Each row was made from one path, in order. Every step used is in the known rows, and no mark comes twice. Write each row's path.
Known rows
w, y: [ 18.2 -10.7  13.3  -1.6  12.4 -15.1  -3.9  54.5   7.3  10.1  29.4 -30.9
 -20.6  -0.6  -9.7  18.0  13.2  42.4  13.2 -13.7  -1.8 -16.5 -16.7]
y, d, c, g, h, w: [  4.2 -35.5  12.9 -13.7  58.0 -26.1 -14.4  35.1   0.5   6.2   3.4 -21.1
  -7.4   1.7 -18.1  -2.5   5.2  32.6 -15.6 -16.0  25.3  29.7 -40.7]
g, h, w, y, d, c: [  6.2 -41.0  32.3  -6.4  63.2 -30.6 -19.0  42.8  -7.4  19.3 -17.6  -9.3
 -34.4  -4.4   4.5  -8.5  16.6  30.7   4.8 -27.2   3.2  -2.8 -20.9]
g, c, d, u: [ 57.1 -11.8   4.4  -1.3 -16.8  -9.4 -31.9  15.8 -21.2  23.9 -19.1 -43.8
 -57.5  21.4  -6.8  19.7 -17.3  22.1   3.3   0.9  39.1  34.9 -24.4]
n, c, g: [ 16.7 -11.0 -16.5  -5.3  10.1 -14.4  -3.4  37.9  27.5  -5.0  50.9 -48.6
  12.2  -3.3 -26.0  36.6  -3.2  32.4  10.0 -14.6   7.8   4.6 -15.2]
w, y, d: [ 11.0 -10.6  12.6  -3.6  11.4 -17.4  -5.2  47.2  -9.1  16.7  15.1 -18.3
 -42.6  -4.9   5.0   7.5   4.0  38.2  19.3 -18.0 -15.2 -17.4 -25.9]
m, w: [ 20.8 -16.6  17.5  12.0  17.9  10.1 -20.6  47.5  13.8   6.8  42.1 -58.9
 -18.8 -13.1  -9.5  21.0   6.6  27.1   1.8 -16.9  17.7  14.2 -24.9]
y, w, h, g, c, d, u: [ 27.6 -12.0  21.4 -10.4   0.1   1.2  -8.2  14.6   1.1  30.5 -23.5  -6.4
 -55.3  18.2  30.7  27.9 -26.5  -2.6  12.7  14.1  24.7 -12.0 -26.1]
g, h, w, y: [  9.3 -22.9  36.4  -2.9  50.6 -10.5 -13.4  64.2   7.1  19.3  -5.0 -26.1
 -12.3 -13.3  -0.1  -7.6  13.7  45.2  12.5 -19.1  24.7  -5.7   4.2]
d, y, w, h, g, c: [ -4.4 -11.7  14.5 -22.9   1.7   0.3 -19.3  35.0   6.5  13.4  37.5  -0.3
 -13.2  21.0  27.8  24.8 -18.5   2.8  18.5  14.0 -16.1 -39.4 -14.8]
n, c, g, h, w, y: [  1.6 -30.0   9.6  -9.5  60.2 -17.9  -3.3  58.0  31.8  13.2  -5.3 -29.7
  19.6 -13.8 -12.2  13.1  -1.6  34.3  22.8 -20.9  27.1 -15.1  19.2]
w, h, g, c: [ 28.6  -3.6  11.1  -7.9  -3.0 -15.0 -10.8  45.4  -0.6  27.0  30.3 -25.4
 -21.8  16.9  21.4  25.7  15.0  14.1  -5.9  -1.8  28.0 -26.3 -39.4]
h, g, c: [ 27.7  -9.2  10.0  -4.5   8.2 -16.8 -25.8  56.1   2.5  19.2  38.2 -45.2
 -24.3   9.4   8.5  25.9  -0.3  24.4  -0.2  -4.0  29.8 -12.1 -15.9]
y, d, u: [ 39.8 -18.3   8.2   1.3  -3.2  -9.6 -22.0  10.4 -14.0  16.1  13.3 -22.7
 -51.5   3.1  11.5   4.8  -1.0  33.4  -1.1   0.4  -2.7  33.3 -34.9]
w, y, d, c, g, h: [-10.8 -39.5   1.1  -9.8  43.4 -28.5  -4.5  46.2  -5.2   8.1   4.1   0.9
 -12.0   6.5 -16.3  19.9  -1.7  21.0  18.4 -13.5   6.8 -21.0 -36.9]
n, c: [ 28.9  -5.3   3.6   3.1   5.7 -13.1 -13.8  31.9  14.3  -0.5  47.6 -54.4
 -12.7  -8.6  -9.7  29.3   8.4  29.0  18.0 -24.9  -5.6   3.3  -6.8]
g, c: [ 41.3   4.3   9.2  -0.6  -9.5 -11.5 -27.8  35.1 -10.4  22.1  30.5 -55.6
 -27.9  19.2  -4.7  17.0  -1.9  26.3  -2.8  -9.1  16.0   9.0 -27.1]
g, h, w, y, d, c, n: [ 21.1 -40.2  29.7  -4.4  71.3 -41.9 -18.5  47.6 -17.4  16.8 -30.0 -16.0
 -38.1  -3.3   8.5   5.0  11.4  30.9 -12.4 -13.0   2.8  -5.5 -20.8]
g, c, d, y, w: [  9.5  -5.6  10.8 -19.3  -9.2  -0.9 -32.1  31.7 -15.1   2.3   4.1 -29.8
 -36.1  18.9 -12.0  20.0 -46.4  16.9  35.5  -1.4  -6.6   6.2  -4.1]
w, h, g, c, d: [ 24.3  -2.1   9.5 -11.9  -8.9 -19.4  -7.3  49.3  -9.9  22.4  -0.9 -24.8
 -44.0  12.1  10.9  28.0   1.4  10.1   7.8  -4.4  43.6 -17.2 -39.7]
n, c, g, h, w, y, d, u: [ 13.5 -46.8   6.4  -7.1  57.7 -17.5  -9.9  30.1  15.2  27.6 -37.0  -8.8
 -13.7 -10.4  12.7   3.8 -13.3  26.6  21.4 -11.0  18.1  -1.1  13.9]

Which path is each row?
[ 14.7   6.8  25.6  -9.9   6.4  -1.9  -5.5  34.5   9.7  28.7  26.1 -17.8
 -24.0  18.7  30.6  24.7 -10.1   2.4   5.7   0.4   4.2 -35.7 -32.0]
y, w, h, g, c
[ -4.8 -28.7   8.6  -9.4  57.4 -25.6  -4.0  51.2  14.0  20.3 -22.5 -17.6
  -1.9 -16.0   1.0   3.5  -8.8  29.9  27.0 -28.5  15.5 -16.0   8.9]
n, c, g, h, w, y, d
[  6.9 -25.4  -1.3 -19.9   0.5 -20.9 -33.0  60.4 -12.0   1.5  17.3 -29.0
 -35.1   7.7  -2.8  30.4 -21.9  24.6  24.1   1.7  24.3  -5.9   0.2]
h, g, c, d, y
[ -3.7  -6.6  16.7 -17.0  -7.7  10.7  -5.1  23.2   8.4  -3.3  47.0   0.0
  -7.5  10.6   4.6  16.1  -7.2  18.0  18.0   5.2 -38.8 -12.9 -30.1]
d, y, w, h
[ 21.3 -20.9   9.4  -2.6  13.2 -27.0 -17.9  20.1 -12.7   1.4  38.3 -28.1
 -40.3   6.4 -10.4  16.9  14.3  28.6  -7.7 -21.9 -14.1  17.0 -53.9]
y, d, c
[  6.3 -23.0  18.4  10.4  27.8  -1.8 -12.0  54.2  -1.0  20.8   9.1 -29.5
 -42.6 -19.6   9.8  13.3  -1.7  25.5  17.9 -22.5  -5.1 -17.7 -19.6]
m, w, y, d
[ 10.5 -20.9   9.3  -7.6  48.4 -11.9 -10.9  44.4  28.6   5.3  11.7 -46.7
  22.3 -12.9 -18.7  10.0  -2.3  34.4   9.3 -19.4  37.4  14.7   6.3]
n, c, g, h, w
[ 18.4 -14.0  36.4  -0.6  39.6  -6.1 -23.8  49.3   4.9  11.8  11.1 -43.0
 -10.3 -12.1  -4.3 -12.1  13.4  43.1  -1.8 -15.7  34.8  28.9  -7.6]
g, h, w
[-17.3 -20.0   9.3 -20.8  11.3  -6.6   0.6  38.7  18.9 -12.2  21.0   1.3
 -19.9 -13.2  15.2  39.9 -25.6   2.1  53.3  -6.7 -21.2 -35.5   4.3]
n, c, d, y, w, h, g
[  4.4 -22.9  37.7  -4.6  48.9 -18.6 -12.7  58.4  -8.6  24.8 -22.6 -12.2
 -34.0 -14.9  14.8 -17.7   4.0  41.1  16.5 -22.4  15.1  -2.7  -5.9]
g, h, w, y, d
[ 23.9 -18.0  26.1  -7.2  37.8 -17.4  -7.7  60.0  15.8  17.9  13.5 -33.5
 -17.9  -5.4  -4.3  -2.6  23.1  54.6  -5.6 -18.3  10.1   0.0  -6.9]
h, w, y
[ -5.9 -12.8  17.3 -13.2   5.3   8.3 -19.9  33.7  10.0 -13.6  54.1 -21.2
 -10.1   3.9  -6.4  14.8 -21.5  31.3  25.2   3.2 -36.3   4.1  -8.5]
d, y, w
[  4.3 -15.9  -4.8  -1.5  20.9 -11.2  -6.3  42.2  20.1   0.2  30.8 -43.4
  18.9 -11.0 -20.4  30.4 -11.3  21.1  30.3 -16.6  25.5  -0.5  -2.5]
n, c, g, h
[ -8.3  -9.6  15.4 -15.7   2.7   3.1 -15.7  37.2  -1.7 -16.9  22.3 -22.3
 -28.8  -3.3 -20.1  19.1 -33.9  30.4  39.6  -1.3 -20.4  13.7  -5.4]
c, d, y, w
[ 11.4   6.3  24.2 -12.4   3.4  -6.6  -0.9  37.8  -0.5  23.6  -4.1 -15.9
 -43.4  12.8  18.8  27.2 -22.3   1.4  19.3  -1.9  21.3 -26.7 -30.5]
y, w, h, g, c, d
[  7.4  -0.3  13.5 -21.7 -24.6   2.3 -15.6  22.4 -16.1   9.0  -0.3 -10.5
 -37.4  27.3   1.2  19.5 -33.5   2.9  28.7   2.2 -10.2  -7.7 -29.2]
g, c, d, y, w, h
[ 28.6 -29.5   4.4  -2.4  33.9 -44.9 -10.4  40.1 -17.2   7.6   6.6 -18.0
 -45.3   6.0  -1.2  33.3  13.1  26.9  -8.8  -8.9 -27.2 -19.4 -44.2]
w, y, d, c, n
[ 11.4 -43.0  14.7 -10.2  54.2 -13.0  -8.5  38.1   2.7  29.4 -36.9   1.4
 -19.9  -5.1   8.7  -9.5  -8.7  38.9   3.0   3.1  29.7  12.3  -8.4]
c, g, h, w, y, d, u
[ -5.8 -16.7  12.2 -21.3  10.2  -4.8 -28.7  50.7  -2.2   1.0  13.2 -19.2
 -33.6   8.2   4.4  29.1 -45.6  15.9  38.1   7.5   4.2 -13.9   5.5]
h, g, c, d, y, w
